Known rows, with every way that one mark hangs from another:
(W Z): [  3,   1,  -4,   3,  -1,   5,   1,  -5, -13,  -3,  -1,  10,  -2,  -3,  -3,
  -2,  -4,   0,   3,   1,  -3,   3,  -2,  -5,   6]
(W M): [ 4, -5, -5,  2, 13, -1,  0,  4, -9,  9, -3, -5,  1, -5, -5,  3, -2,  2,
  2,  6,  2, -2, -4, -5, -1]
(T S): [-3,  1,  0,  4, -5, -7, -5,  9,  7, -3,  2, -7,  7, -2, -2,  0,  8,  0,
  0,  3, -8,  9,  0,  5,  2]
(M S W): [  6,  -1,  15,   3,  -2,   4,  -2,  -4,   9,  -7, -11,  -2,   4,   4,  -6,
 -11,   1,  -1,  -4,   4,  -4, -10,  12,  -9,  -5]
(M (S B)): [-4,  5, 21,  1,  2,  7, 11, -3,  2, -7, -3,  2,  6, -2, -3,  4,  0, -1,
  1, 13, 10, -3,  2, -1, -8]
(Z W): [ 2,  0,  3, -4,  1,  0,  6,  8, -2, -7,  0,  3,  0, 13, -9, -4, -1, -3,
  4,  1, -7, -4,  2, -1, -5]
(B C (S M)): [  7,   4,  -3,   8,   4,   2,   9,  -1,   0,  -2,  18,  -8,   7, -30,   5,
 -11,   4,   4,   9,   6,  -5,  -7,  -2,  18,  -1]
(T (S (W Z))): [ -1,   8, -10,   4,  -5,  -9,  -1,   1,  -7,  -9,   3,   9,   6, -14,  -9,
   0,   2,   1,   4,  10, -15,   7,  -6,   3,   9]
(T (S M)): [  4,   3,  -2,   0,  -4, -10,  -2,   4,   8,  -3,   3,  -6,   8, -14,  -5,
 -11,   5,   4,   1,   5, -12,   5,   2,   7,   2]
(Z (W (M S))): [  8,  -9,  11,   0,  14,  -1,  15,   7,  -5,  -5,  -9,  -2,   5,   9, -15,
  -2,   1,  -4,   5,   9,  -5,  -9,  -1, -10, -11]
(M (S (B C) W)): [  0,  17,  16,   7,   7,   3,  19,  -4,   4,  -5,   5,   2,  10, -25, -11,
   4,   3,   1,   3,  21,   7, -10,  -2,  10,  -9]
(W (M (S B T)) Z): [  2,   4,  12,   5,  15,   8,  12, -14, -23,   1,  -8,  -2,  -4,  -8, -12,
   0,  -7,  -1,   4,  33,  10,  -5,  -4,   4,  -4]
(Z (W (M (S (B C) T)))): [  6,   8,  18,   7,  21,   7,  22,   1, -11,   0,   0, -13,   1,  -6, -24,
  -4,   1,  -2,   7,  35,   8, -12,   1,  14, -17]
(S M T): [  5,   5,  -2,  -5,   3,  -6,   3, -15,  -1,   3,   3,  -7,  -8,  -8,  -6,
 -15,  -5,   2,  -2,  15,  -4,  -6,   3,  16,  -2]
(S B (M W)): [  6,  11,   7,  -3,   3,   8,  -4,  -4,  -2,  -1,  -2,   1,   6, -15,  -7,
 -16,  -9,   8,  -1,  13,  -2,  -8,  13,  -3,   0]
(S (B C) T W): [ -4,  22,   2,   5,  10,   0,  12, -10,  -6,   3,  13,  -4,  -2, -23, -12,
   1,  -2,   2,   2,  31,   9,  -6,  -3,  28,  -6]
(S (B C) T (W M Z)): [  4,  19,  -7,   9,  21,   4,  12, -11, -29,  10,   8,   0,  -2, -31, -19,
   1,  -9,   4,   7,  38,   7,  -6,  -9,  18,   2]
(S B (M W) T): [  4,  14,   7,  -2,   5,   5,  -3, -13,  -4,   2,  -1,  -7,  -4, -11, -10,
 -20, -11,   5,  -2,  26,   0, -10,  14,  13,  -3]
(S (B C) M T W): [  3,  25,   0,   1,  12,  -2,  15, -15,  -5,   4,  14,  -3,   0, -36, -15,
 -10,  -6,   6,   2,  33,   3, -10,  -2,  29,  -5]
(B (C U) (S M T W)): [  1,   6,   0,  11,   9, -11,  14, -21,  -1,   0,  27, -11,   0, -47,  -6,
 -12,   0,   4,  10,  10,  -8, -13,  -2,  26,   0]
(U C): [  9,   5,  -2, -13,  -1,   3,   4,  -3,  -4,   6,   3,   7,   4,  -2,  -2,
  -1,  -2,  10,  -3,   3,  -1,   1,  -2,   0,  -2]
(T (S W)): [ -4,   8,  -6,   2,  -2, -14,  -2,   5,   7,  -6,   5,  -1,   8, -10,  -6,
   2,   7,   1,   1,   9, -12,   4,  -3,   9,   2]

Rows:
[  2,   9,  15,  14,   2,  -4,   6,  -1,   6,   1,  16,  -9,  15, -46, -13,
  -8,   3,  11,   6,   3,  -3,   5,   4,   6,   4]	(T (S (B (C U)) M))
[-10,   7,  -7,   0,   4,  -7,   5, -10,  -5,  -5,  13,  -6,  -6,  -8,   5,
   0,   0,  -4,   6,  21,  -4,  -8,  -6,  29,  -3]	(B (S T W))
[  7,  15, -12,   7,   7,  -3,  14, -18, -15,  -4,  20,   0,  -3, -38,  -5,
 -15,  -3,   2,  11,  26, -11, -10,  -7,  30,   3]	(B C (S M T (W Z)))
[  1,   3,  18,  -1,  18,   4,  19,  -1, -13,  -3,  -6,  -8,  -2,   8, -19,
  -2,  -4,  -4,   6,  34,   6, -11,   1,   8, -14]	(Z (W (M (S B T))))
[ -2,  -5,   8,  18,   2,   2,   7,  -3,   1,  -1,  20, -10,   7, -30,   5,
   1,   6,   3,  11, -11,   0,  -2,  -1,   7,   2]	(B (C U) S)
[  5,  15,  23,  10,   7,  11,   7, -10,   2,   0,  -3, -13,   2, -11, -14,
 -12,   0,   1,  -3,  30,   9, -12,  13,  14, -10]	(M (S (B C) T) W)
[  9,   9, -10,  -4,   2,  -6,   7, -14, -11,  -6,   4,  17,   0, -24,  -9,
 -12,  -9,   4,   3,   9, -12,  -5,  -5,  -1,   7]	(S M (W Z))
[  1,   9, -12,  -1,   3,  -5,   9, -21, -17,  -8,  14,   5,  -6, -24,  -1,
 -13,  -8,   0,   9,  24, -13, -10,  -7,  24,   4]	(B (S M T (W Z)))
[ -3,  11,  -7,   5,  10,  -2,   2,   6, -20,  -1,   1,   6,  10, -24, -12,
   6,  -3,   4,   9,  26,  -4,   6, -10,   1,   6]	(T (S B (W M Z)))
[ 10,   6,  -1,  -3,   3,  -2,  -6, -15,  -1,   3,  -4,  -8,  -6,  -7, -10,
 -25,  -8,   3,  -4,  16,  -8, -11,  14,  10,  -1]	(S (M W) T)
[  4,   4, -12,  12,  17,  -2,  10,   5, -11,   5,  15,  -8,   8, -31,  -1,
   5,   5,   2,  12,  15,  -2,  -9, -11,  16,  -2]	(B C (S (W M)))
[  1,  17,  -3,   6,  22,  -1,  12,  -6, -16,  12,  10, -10,  -1, -29, -16,
   3,  -4,   4,   4,  37,  10,  -8,  -7,  23,  -5]	(S (B C) T (W M))
[  1,  11,  21,  10,   5,  10,  15,  -1,   4,  -3,   2,  -3,  10, -17,  -7,
   2,   5,   1,   2,  16,  12,  -4,   2,   6,  -9]	(M (S (B C)))
[ -2,  13,  -7,   1,  18,   1,   8, -13, -30,   6,   1,   4,  -6, -18, -14,
   2, -13,   1,   6,  36,   5,  -4,  -9,  11,   3]	(S B T (W M Z))
[  4,   3,  -2,   0,   2,   1,  -5, -12,  -3,  -3,   5, -13,  -4, -11,   2,
 -23,  -4,   2,   3,  18, -10, -14,  10,  21,  -1]	(B (S (M W) T))
[  0,  20,  -3,  -5,   6,  -1,  10, -22, -19,  -3,   6,  11,  -5, -25, -13,
 -11, -14,   4,   3,  32,  -2,  -7,  -4,  16,   3]	(S B M T (W Z))
[  2,  11,  15,   9,  10,   0,  13, -19,  -4,   7,  16, -10,  -1, -39, -14,
 -11,  -6,   8,   4,  13,   7,  -5,   6,  15,  -1]	(S (B (C U)) M T)
[  1,   7, -12,  10,  20,  -6,  10,  -5, -14,   7,  17, -15,  -1, -28,  -4,
   0,   3,   0,  10,  28,  -1, -11, -10,  32,  -4]	(B C (S T (W M)))
[  8,   9,  11,  13,  19,  11,  17, -12, -23,   5,  -1,  -6,   0, -22, -18,
  -1,  -4,   1,   6,  35,  12,  -5,  -4,  10,  -4]	(W (M (S (B C) T)) Z)
[  5,   1,  14,   2,   2,   1,  -2, -12,   6,  -4, -11, -10,  -4,   7, -10,
 -14,  -1,  -4,  -6,  18,  -2, -12,  13,   5,  -7]	(M (S T) W)
[ -6,   7, -10,   3,   2,  -3,   6, -15, -18,  -8,  12,   4,  -7, -12,   3,
  -3,  -4,  -4,   9,  23,  -7,  -6,  -9,  24,   5]	(B (S T (W Z)))
[ -7,  14,  11,  15,   4,  -7,   7,   1,   5,  -2,  18,  -5,  14, -41, -13,
   5,   6,   7,   6,   7,  -1,   4,  -1,   7,   2]	(T (S (B (C U)) W))
[  2,   8,  30,  16,   7,   8,   8, -17,   4,   0,   3, -14,   2, -23, -18,
 -10,  -2,   3,  -2,  15,   8, -12,  17,   4,  -6]	(M (S (B (C U)) T) W)
